Each row was made from one small tree. The marks that hang from a mark follow it in brackets, in the order of their numbers. Every link used is in the known rows. Write each row's tree.
Known rows:
Q452(Q743(Q105(Q286(Q679) Q936))): [ 0.069  1.051 -2.177  0.731  0.010  0.606 -0.585 -0.932 -1.986  0.009
 -0.215  0.294  1.214 -0.376  1.751 -1.177  0.013 -1.041 -0.594  5.857
 -0.794 -3.415 -0.906  2.608]
Q452(Q743): [ 0.279  1.913 -2.021 -0.298  2.978 -1.094 -0.699 -2.250  0.123  0.000
 -0.774 -2.784  0.413 -1.147  0.697  0.875  2.453  4.480 -0.154  1.273
 -1.238  0.026 -0.170  3.478]
Q679(Q286): [-1.349  1.742 -0.724 -1.149  1.524 -4.533 -1.173 -1.269  0.806  0.292
 -2.494  0.198 -0.970  0.129  0.496 -0.245  0.963  3.335  0.062  0.225
  0.069 -1.307  0.175  2.354]
Q936(Q105(Q286 Q681)): [-0.350 -0.613 -4.494  0.563  1.483 -2.411  1.169  0.251  2.486  0.857
 -1.739  0.521  1.936 -2.620  1.732  1.746 -2.278 -1.616  0.219  3.481
  0.267  2.386  0.582  2.358]
Q681(Q105(Q743 Q936)): [-3.453 -0.511  1.100  0.846  2.117  1.361 -0.807  0.662 -4.039  0.997
 -3.117  2.394 -1.662 -1.973  0.843  0.364 -0.748  0.019 -0.738 -0.103
 -1.559 -2.852  2.755  2.357]
Q105(Q286 Q936): [-1.143  1.256 -2.023 -0.890  1.775 -0.505  1.495  1.257 -1.332  0.791
 -2.065  0.945 -0.841  0.217 -0.580 -1.092 -0.695 -0.832 -1.532  3.066
 -1.310 -1.930  0.032  2.166]
Q452(Q743(Q105(Q286 Q681 Q936))): [-0.522  0.901 -3.945  2.591  1.467  0.045  1.639 -2.033 -2.677 -0.479
 -0.709 -0.965  2.308  0.454  1.668  0.551 -0.804  0.391 -1.278  5.433
 -1.004  3.029 -1.425  2.872]
Q191(Q681(Q105(Q936))): [-1.684  4.884  2.376  0.656  1.824  3.723 -0.374 -1.802 -2.162  0.631
 -2.174  0.213  0.946 -0.990  3.248  0.716 -0.796  0.823 -0.802  0.299
 -2.870 -2.707  2.209  2.888]
Q743(Q105(Q936) Q452): [ 0.784  2.188 -1.845  1.191  1.066  0.498  0.681 -0.941 -5.476 -3.211
 -0.665  3.044  1.376  0.686  0.840 -0.530  0.726  2.811  2.101  4.572
 -0.899 -1.450 -1.583  4.137]
Q191(Q681): [ 0.738  3.180  0.435  0.249  2.336  0.422  0.056 -0.964  1.512  1.259
 -1.324 -1.262  1.322 -1.661  3.026  0.355 -0.144  1.224  0.158  1.475
 -1.900 -1.532  1.128  2.880]
Q743(Q105 Q452): [ 2.136  1.679 -2.194  1.431  1.002 -0.708  0.241 -2.047 -3.188 -2.619
  0.023  1.382  0.871 -0.520  0.691  0.188  0.075  2.698  2.493  5.186
  0.494 -0.839 -1.532  3.597]
Q681(Q105): [-1.319  2.758 -0.084  0.495  2.442  1.065 -1.152 -2.200 -1.339 -0.224
 -2.300 -0.112 -1.344 -2.329  1.526  1.400 -1.342  1.903  0.050  0.586
  0.041 -1.693  1.728  2.626]
Q191(Q681(Q105)): [-0.361  4.659  1.915  1.035  2.171  2.577 -0.973 -2.435  0.236  0.978
 -1.508 -1.198  0.496 -2.598  3.255  1.261 -1.207  0.837  0.074  0.396
 -1.260 -1.635  2.020  2.485]
Q452(Q743(Q105(Q286 Q936))): [-0.003  1.781 -3.087  1.216  1.799 -0.022  0.686 -1.500 -4.200 -0.214
  0.231 -1.093  1.088  0.116  0.572 -1.049 -0.278 -0.296 -1.086  4.945
 -1.060  0.313 -1.335  2.579]
Q936(Q105(Q286 Q681 Q743)): [-1.323 -4.133 -3.445  1.209  1.256 -3.268  0.955  2.179  2.033  2.584
 -1.363  1.615  0.947 -4.019  1.231  1.248 -2.485 -3.672  0.133  3.410
  0.344  2.501  1.485  1.531]
Q191(Q681(Q105(Q743 Q936))): [-3.009  1.669  3.222  1.424  2.110  3.295 -0.790  0.090 -2.453  2.902
 -2.252  1.223 -0.365 -2.461  2.509  0.297 -1.089 -0.457 -0.901  0.187
 -3.154 -3.082  3.075  2.363]
Q286(Q679): [-0.186  0.418 -0.873 -0.877  0.600 -0.672 -1.268  0.047  2.381  0.272
 -2.543  1.058 -0.072 -1.245  2.801  0.178  0.786  1.186  1.002  2.150
 -0.257 -5.472  0.597  3.067]
Q191(Q681(Q105(Q286 Q936))): [-1.634  4.511  1.782  0.108  1.452  3.236  0.800 -1.011 -1.406  1.667
 -1.334  0.165  0.061 -1.633  0.909 -0.129 -2.278 -2.146 -2.089  2.325
 -2.106 -2.075  1.609  1.560]
Q936(Q105(Q681)): [-0.472 -0.186 -4.111  0.947  1.841 -1.931  0.132 -0.735  1.517 -0.279
 -2.659  0.391  2.592 -2.411  3.362  2.438 -0.656  0.952  1.687  0.979
 -0.594  1.978  0.639  3.896]

Write each row's tree:
[-1.480 -2.367 -1.744  1.048  0.306 -0.785  2.673  2.079 -0.920  0.863
 -1.016  3.459  0.238 -0.478 -2.116  0.116 -0.472  0.690 -0.646  5.328
 -1.646  1.196 -0.775  1.650]
Q105(Q286 Q681 Q743(Q452) Q936)
[-2.790 -3.640 -1.128  0.850 -0.308 -0.314  0.825  3.239  1.642  2.422
 -2.977  3.671 -0.090 -0.898  1.721 -0.446 -1.595 -2.688 -1.608  4.121
 -1.182 -2.662  0.963  1.374]
Q105(Q286(Q679) Q681 Q743 Q936)
[ 1.757  0.523 -3.550  2.491  0.259 -1.560  2.089 -1.933 -1.018 -1.584
 -0.076  1.574  1.161 -0.471 -0.100  0.675 -2.532  0.358  0.863  7.869
  1.322  2.868 -2.384  2.398]
Q743(Q105(Q286 Q681) Q452)
[-1.401 -3.546 -3.079  1.668  1.712 -2.748 -0.287  1.159  1.446  1.708
 -2.691  1.425  1.590 -3.564  2.904  2.085 -0.779 -0.626  1.265  1.247
 -0.442  1.767  1.799  3.094]
Q936(Q105(Q681 Q743))
[-0.901 -0.072 -3.542  2.473  1.199 -0.554  1.959  0.137 -2.609 -0.682
 -2.148  1.783  1.340  0.725  2.555 -0.080 -2.487 -2.091 -0.973  5.210
  0.074  1.344 -0.494  2.267]
Q743(Q105(Q286 Q681 Q936))
[ 0.473  0.512 -3.170  2.365  0.075 -0.106  2.518 -1.001 -3.166 -1.724
 -0.480  2.881  1.732  0.992  0.073  0.014 -1.491  0.698  0.562  7.434
 -0.389  1.999 -2.068  2.803]
Q743(Q105(Q286 Q681 Q936) Q452)
[-1.275 -3.271 -0.459 -0.262 -0.026 -1.589 -0.479  3.183  2.838  2.773
 -1.291  2.180 -1.678 -3.118  0.268 -1.150 -1.520 -3.057 -0.613  4.660
  0.088 -4.863  1.133  0.702]
Q105(Q286(Q679) Q743)
[ 1.703  0.636 -3.094  2.940  0.380 -0.853  1.286 -2.759 -1.516 -2.764
 -0.972  1.537  2.145 -0.166  1.916  1.695 -0.404  3.309  2.296  5.396
  0.445  1.944 -1.916  3.774]
Q743(Q105(Q681) Q452)
[-2.457  1.970  0.351 -0.593  0.165  2.763 -0.659  0.271 -1.056  0.999
 -2.316  2.611 -1.440 -1.226  0.712 -0.277 -1.674 -1.834 -1.294  3.261
 -0.692 -5.769  1.229  1.705]
Q681(Q105(Q286(Q679) Q936))
[-1.980  0.333 -2.704  0.768  1.477 -0.501  2.265  0.801  0.026  0.490
 -2.844  1.180  0.513  0.810  1.018  0.258 -1.191 -0.569 -1.948  3.247
 -0.980  0.812  0.035  2.307]
Q105(Q286 Q681 Q936)
[-0.893 -1.193 -0.218  0.188  1.084 -0.397  0.565  1.701 -3.246  0.371
 -1.211  3.398 -0.345 -0.697 -1.397 -0.482  1.628  2.936  0.977  2.710
 -2.302 -2.499 -0.331  3.191]
Q105(Q743(Q452) Q936)
[-2.632  1.176  2.701  0.844  1.501  2.563  0.379  1.364 -1.600  3.641
 -0.919  0.846 -0.915 -2.716  0.752 -0.471 -2.659 -3.418 -2.235  2.529
 -2.302 -2.113  2.446  0.803]
Q191(Q681(Q105(Q286 Q743 Q936)))
[-1.015 -0.652  0.566  0.569  1.019  0.064  0.276 -0.002 -1.412  1.522
  0.649  1.943 -2.560 -3.306 -3.560  0.418 -2.095 -0.213 -0.098  4.763
  0.185 -0.696  0.237  1.062]
Q681(Q105(Q286 Q743(Q452)))
[ 1.181  1.145 -3.297  1.353  2.158 -1.443  0.096 -2.251 -1.621  0.097
  1.060 -2.373  0.591 -1.279  0.365 -0.447 -1.152 -0.568 -0.348  5.704
  0.349  1.042 -1.110  2.254]
Q452(Q743(Q105(Q286)))
[ 2.290  1.252 -2.689  1.054  0.733 -1.226  1.486 -1.305 -2.257 -1.422
  1.221  1.426  0.013 -1.002 -1.361 -0.730 -1.680  0.029  1.388  7.226
  1.151  0.194 -2.152  2.160]
Q743(Q105(Q286) Q452)
[-2.585  2.492 -0.425 -0.145  1.921  1.710  0.580 -0.470 -2.802  0.585
 -2.064  1.265 -1.599 -0.844 -0.539  0.043 -2.247 -1.376 -1.777  2.158
 -0.538 -1.981  1.228  1.623]
Q681(Q105(Q286 Q936))
[-3.681 -0.865  0.489  0.491  1.656  1.069  0.285  1.775 -3.038  1.942
 -2.038  2.057 -2.719 -2.357 -0.927 -0.454 -2.430 -2.818 -1.781  2.065
 -0.678 -1.999  2.333  1.049]
Q681(Q105(Q286 Q743 Q936))
[-0.053 -3.301 -1.126  0.908 -1.255 -1.202  0.665  1.584  3.521  1.637
 -0.732  3.188 -0.101 -2.144 -0.785  0.653 -1.131  0.182  0.417  6.874
  0.093 -1.163 -1.076  1.311]
Q105(Q286(Q679) Q681 Q743(Q452))
[ 0.340 -3.112 -3.339  1.046  0.201 -2.660  1.634  1.461  1.554  1.312
  0.211  2.742  1.274 -3.859 -1.328  1.520 -1.870 -0.728  1.492  5.678
 -0.288  3.079 -0.598  1.872]
Q936(Q105(Q286 Q681 Q743(Q452)))
[ 0.480  1.237 -2.632  2.789  0.501  0.446  1.415 -2.059 -4.055 -3.245
 -1.560  2.727  2.550  1.009  1.864  0.984 -0.028  3.703  1.918  4.979
 -0.997  1.329 -1.865  4.304]
Q743(Q105(Q681 Q936) Q452)
[-2.229 -2.015  1.144  0.312  0.338  0.671 -1.334  1.331  1.324  2.985
 -1.508  2.300 -2.549 -4.067  0.237  0.036 -2.715 -3.294 -0.883  3.660
  0.878 -4.944  1.932  0.406]
Q681(Q105(Q286(Q679) Q743))
[-0.558  0.828 -2.585  1.129  1.392 -0.295  1.249  0.597 -3.839 -0.144
 -1.739  1.698 -0.073 -0.014  1.312 -1.554 -1.980 -2.548 -0.677  4.819
 -0.220 -1.540 -0.150  2.189]
Q743(Q105(Q286 Q936))
[-3.321 -1.698  1.367  0.195  0.172  1.996 -0.995  2.071 -1.086  2.721
 -2.319  3.563 -2.168 -2.575  0.231 -0.508 -2.285 -3.304 -1.596  2.938
 -0.896 -5.536  2.152  0.923]
Q681(Q105(Q286(Q679) Q743 Q936))
[-1.313  2.307  3.685  1.167  1.011  3.768  0.078 -0.831 -3.014  1.134
 -0.361  2.325  0.294 -2.226  0.292  0.553  0.216  2.237  0.639  2.264
 -3.132 -2.261  1.323  2.714]
Q191(Q681(Q105(Q743(Q452) Q936)))
[-0.736 -0.340 -2.777  2.199 -0.599  0.330  0.983  0.502 -0.548 -0.077
 -2.487  3.141  1.699  0.249  3.786 -0.307 -2.421 -2.913 -0.449  6.147
  0.079 -2.100 -0.477  2.494]
Q743(Q105(Q286(Q679) Q681 Q936))
[-0.390  3.407  2.435  0.012 -0.033  2.755 -0.921 -1.260  3.061  2.273
 -0.936 -0.030  0.178 -3.532  2.309  0.214 -2.618 -2.632 -1.096  3.869
 -0.796 -4.689  1.520  0.962]
Q191(Q681(Q105(Q286(Q679))))
[-0.452  1.749 -3.405  3.063  2.019  0.229  0.374 -2.965 -3.562 -1.475
 -1.991 -0.911  3.112  0.872  3.606  1.057  0.899  3.508  0.148  3.141
 -1.590  2.682 -0.825  4.272]
Q452(Q743(Q105(Q681 Q936)))
[ 0.557 -2.043 -1.987  0.023  1.245 -2.314 -0.408  1.260 -0.360  0.216
  0.005  2.663  1.179 -4.139 -0.639  0.961  0.772  1.731  3.114  2.839
 -0.735 -0.516  0.039  3.237]
Q936(Q105(Q743(Q452)))
[ 0.069 -2.835 -2.639  1.547  0.520 -2.425  0.175  0.396  0.786  0.291
 -0.760  2.498  2.183 -3.479  0.681  2.391  0.078  2.262  2.737  3.314
 -0.779  2.513  0.047  3.384]
Q936(Q105(Q681 Q743(Q452)))
[-0.335 -0.576 -2.369  0.511 -0.225 -1.040  0.663  0.308  4.320  0.849
 -2.259  1.359  0.455 -1.295  1.880  0.701 -1.643 -1.157 -0.706  4.911
  0.409 -1.388  0.097  1.742]
Q105(Q286(Q679) Q681)
[-2.816 -2.431 -1.373  1.580  2.096 -0.597  0.821  1.811 -1.024  0.820
 -3.848  2.390 -0.027 -0.348  2.324  0.785 -0.159  1.134 -0.706  0.973
 -1.744  0.186  1.380  3.041]
Q105(Q681 Q743 Q936)
[ 0.151 -2.628 -2.521 -0.472  0.595 -2.800  0.692  1.920  0.285  1.497
  1.284  2.647  0.282 -4.235 -2.498  0.275 -0.944 -1.323  1.869  5.277
 -0.094 -0.081 -0.501  1.667]
Q936(Q105(Q286 Q743(Q452)))
